What can hang from each mark:
Q_22: Q_59 Q_88
Q_185: Q_22 Q_59 Q_88 Q_277
Q_88: Q_59 Q_185
Q_270: Q_59 Q_88 Q_185 Q_277
Q_277: Q_944
Q_59: Q_185 Q_270

Each row was made from one small tree. Brackets hold a mark, then the marks that hang from it, in the order of their numbers. Every link used is in the known rows. Write each row's tree.
Known rows:
[Q_88 [Q_59 [Q_185 Q_22 Q_277] Q_270]]: [  5  51  -1  28  -6  41  14  37 -13   8 -30  21  34   4 -26 -26 -47 -10
 -45]
[Q_88 Q_185]: [-16  -7  12 -21 -12   1 -19  14   7   3  10  -1   9  -1  -2 -19 -14   2
  -6]
[Q_270 Q_59 [Q_185 Q_88]]: [-24   7   6   3 -71   3  -5  36  20  18  -3  11  24  10 -23 -24   3   0
 -18]
[Q_270 Q_59 Q_185 [Q_277 Q_944]]: [-49 -16  25  25 -77 -30  40  23   6  13   3  14   1  -7 -28  -8  -1   3
 -26]
[Q_88 [Q_59 Q_185]]: [ -4  21   4   8 -18   0 -18  22   2  18  -7   6  24  -9 -12 -19 -16  -1
 -19]
[Q_22 Q_59 Q_88]: [ -1   3  15  21 -23   8 -34  -6  -5 -13 -30  30  16  11 -28  -3  31 -15
 -32]
[Q_88 [Q_59 Q_270] [Q_185 [Q_277 Q_944]]]: [-35  -5  13  17 -32  24   1  16  -6   0  12  17  21   6  -6 -43 -40  -6
 -50]
[Q_59 [Q_185 Q_277] [Q_270 Q_88]]: [ 14  31  -2  26 -45  29  -2  10  18  23 -37  29  19  10 -16 -24 -31  -3
  -8]
[Q_270 [Q_88 Q_59] [Q_185 Q_22] [Q_277 Q_944]]: [-24  20  19  18 -78  -2  52  26  31 -25 -10  21  21   3 -44 -31 -22   4
 -65]
[Q_88 [Q_185 Q_22 [Q_59 Q_270] [Q_277 Q_944]]]: [-31  15   4  19 -12  44  39  34 -26  -9  15  32   9  17  -5 -17 -37 -19
 -66]
[Q_185 Q_22 [Q_88 [Q_59 Q_270]] [Q_277 Q_944]]: [ -6  32 -11  38 -20  62  48  15  -6 -29 -10  21  19  25 -14 -32 -33 -10
 -75]
[Q_22 [Q_88 [Q_59 [Q_270 Q_185]]]]: [-11  22  13  22 -63   6 -43  12   7   9 -38  32  40  12 -21 -36 -10 -11
 -29]
[Q_270 Q_88 [Q_185 Q_22 Q_59 [Q_277 Q_944]]]: [-16  23   5  18 -61  29  59  54   8 -18  16  37   5  15 -27 -12 -17   3
 -64]
[Q_22 [Q_59 [Q_185 [Q_277 Q_944]] [Q_270 Q_88]]]: [ 10  18   6  48 -55  18   4   0   1  16 -35  47  17   9 -21 -22  -9 -13
 -50]
[Q_185 Q_22 [Q_59 Q_270] Q_88 [Q_277 Q_944]]: [-15  32 -17  44 -13  68  60  22 -21 -22   2  34   3  32  -3 -11 -21 -18
 -71]
[Q_22 [Q_59 [Q_185 Q_277]]]: [ -5  14   9  20  -6  18  -7  32 -14  14 -18  20  15  -6 -28  -7  -5   0
 -27]
[Q_270 [Q_59 [Q_185 Q_22 Q_88]] [Q_277 Q_944]]: [-19  29   6  39 -58  19  65  24  10  -3 -18  21   2   8 -34 -10 -12  -5
 -56]
[Q_22 [Q_88 [Q_59 [Q_185 [Q_277 Q_944]] Q_270]]]: [ -2  27   7  54 -53  34  -1   7  -9   4 -27  42  15  15 -15 -28 -25  -6
 -50]
[Q_88 Q_59 [Q_185 [Q_277 Q_944]]]: [-41 -14  17   2 -28  22  12  30   0 -14  35   6  10   1 -13 -35 -30   7
 -49]
[Q_22 Q_59]: [ -7  -4   9   9   1  -4 -19   1 -11   0 -12  11  16  -1 -17  -2  19 -12
 -24]

Write each row's tree:
[-12  26   5  27 -36  24  40  39 -14  -9  -8  24  22   7 -19 -30 -41  -1
 -63]  [Q_88 [Q_59 [Q_270 [Q_185 Q_22 [Q_277 Q_944]]]]]
[-50  -4  11  -6 -11  34  -1  48  -9   0  31  13  13   7 -13 -16 -21  -3
 -27]  [Q_88 [Q_185 Q_59 Q_277]]
[ -8  16  19  66 -53   3  -4 -20 -12   8 -62  51  11   8 -28 -11   7 -20
 -51]  [Q_22 [Q_59 Q_185 [Q_270 [Q_277 Q_944]]] Q_88]
[-17  12  10  19 -36  12   9  41  -2  29   0  14  12  -3 -28  -6 -14   1
 -11]  [Q_270 [Q_59 [Q_185 Q_277]]]
[  3  29 -12   7   1  63  45  31   5 -32  -7   6   3  20 -22 -10 -21   6
 -36]  [Q_185 Q_22 Q_88 Q_277]
[-28  23  13  33 -46   0  45  19  -4  -8 -26  21  24   0 -26 -28 -33  -8
 -60]  [Q_88 [Q_59 [Q_270 [Q_185 Q_22] [Q_277 Q_944]]]]
[-18  23   9 -15 -35  25   3  33  21 -14  13  24  26  15 -25 -21 -14 -17
 -48]  [Q_270 [Q_88 [Q_185 Q_22 Q_59]]]
[ -5  26  -3  17   2  59  25  33  -5 -32 -20  17  19  19 -39 -11  -2  -7
 -61]  [Q_185 [Q_22 Q_59] Q_88 Q_277]
[-43  -4  17 -12 -18  27 -12  41   7  -7  21   0  28   0 -25 -38 -33   5
 -31]  [Q_88 Q_59 [Q_185 Q_277]]
[  5  28  13  43 -58  32  43  34  -5  -8 -12  41  -3  15 -37   0  -8  -2
 -57]  [Q_270 [Q_59 [Q_185 [Q_22 Q_88] [Q_277 Q_944]]]]
[ 11  42 -11   8 -32  31  11  24   7   1 -38  19  24  18  -9 -26 -24  -5
 -30]  [Q_59 [Q_270 [Q_185 Q_22 Q_88]]]
[-25   7  14   0 -17  35  36  41  -4 -30  28   9  12   5 -23 -30 -39   4
 -69]  [Q_88 Q_59 [Q_185 Q_22 [Q_277 Q_944]]]
[ -9  37  -5  28 -24  51  29  23   3  -8 -14  38  27  26 -26 -12 -21 -24
 -47]  [Q_185 Q_22 [Q_59 [Q_270 Q_88]] Q_277]
[ 32  45   3  15 -21  25   2  17   2  -9 -38  28   5  10 -21   0  -8  -1
 -27]  [Q_59 [Q_185 [Q_22 Q_88]]]
[ 22  46 -16  41 -21  58  54  20  -9  -5 -29  29  -2  19  -3 -18 -39   0
 -52]  [Q_59 [Q_185 Q_22 Q_88 [Q_277 Q_944]] Q_270]
[-31   7   3  17 -59  33  29  44   9 -15  16  12  13  10 -17 -38 -24  18
 -52]  [Q_270 [Q_185 [Q_88 Q_59] [Q_277 Q_944]]]
[  1  27  -9  15 -19  49  15  34   8   5 -13  10   4   9 -11 -16 -24  15
 -13]  [Q_59 [Q_185 Q_88 Q_277]]
[  0  19   5  45 -66  -3  28 -21  22  16 -43  32   3   4 -10 -18 -21  -7
 -24]  [Q_59 Q_185 [Q_270 Q_88 [Q_277 Q_944]]]
[-22  25   4  46 -45  19  60  -7   7 -16 -18  40  10  21 -21  -8 -12 -29
 -62]  [Q_185 Q_22 [Q_59 [Q_270 Q_88 [Q_277 Q_944]]]]
[ -8  17  12  19 -72  14   5  33  27  25  -8  25  20   5 -39 -17 -12  -1
 -14]  [Q_270 [Q_59 [Q_185 Q_277]] Q_88]
[-29  11  27  35 -88  -4  48  27   9 -17 -20  35   3  10 -48  -6   2  -3
 -55]  [Q_270 Q_59 [Q_185 [Q_22 Q_88]] [Q_277 Q_944]]
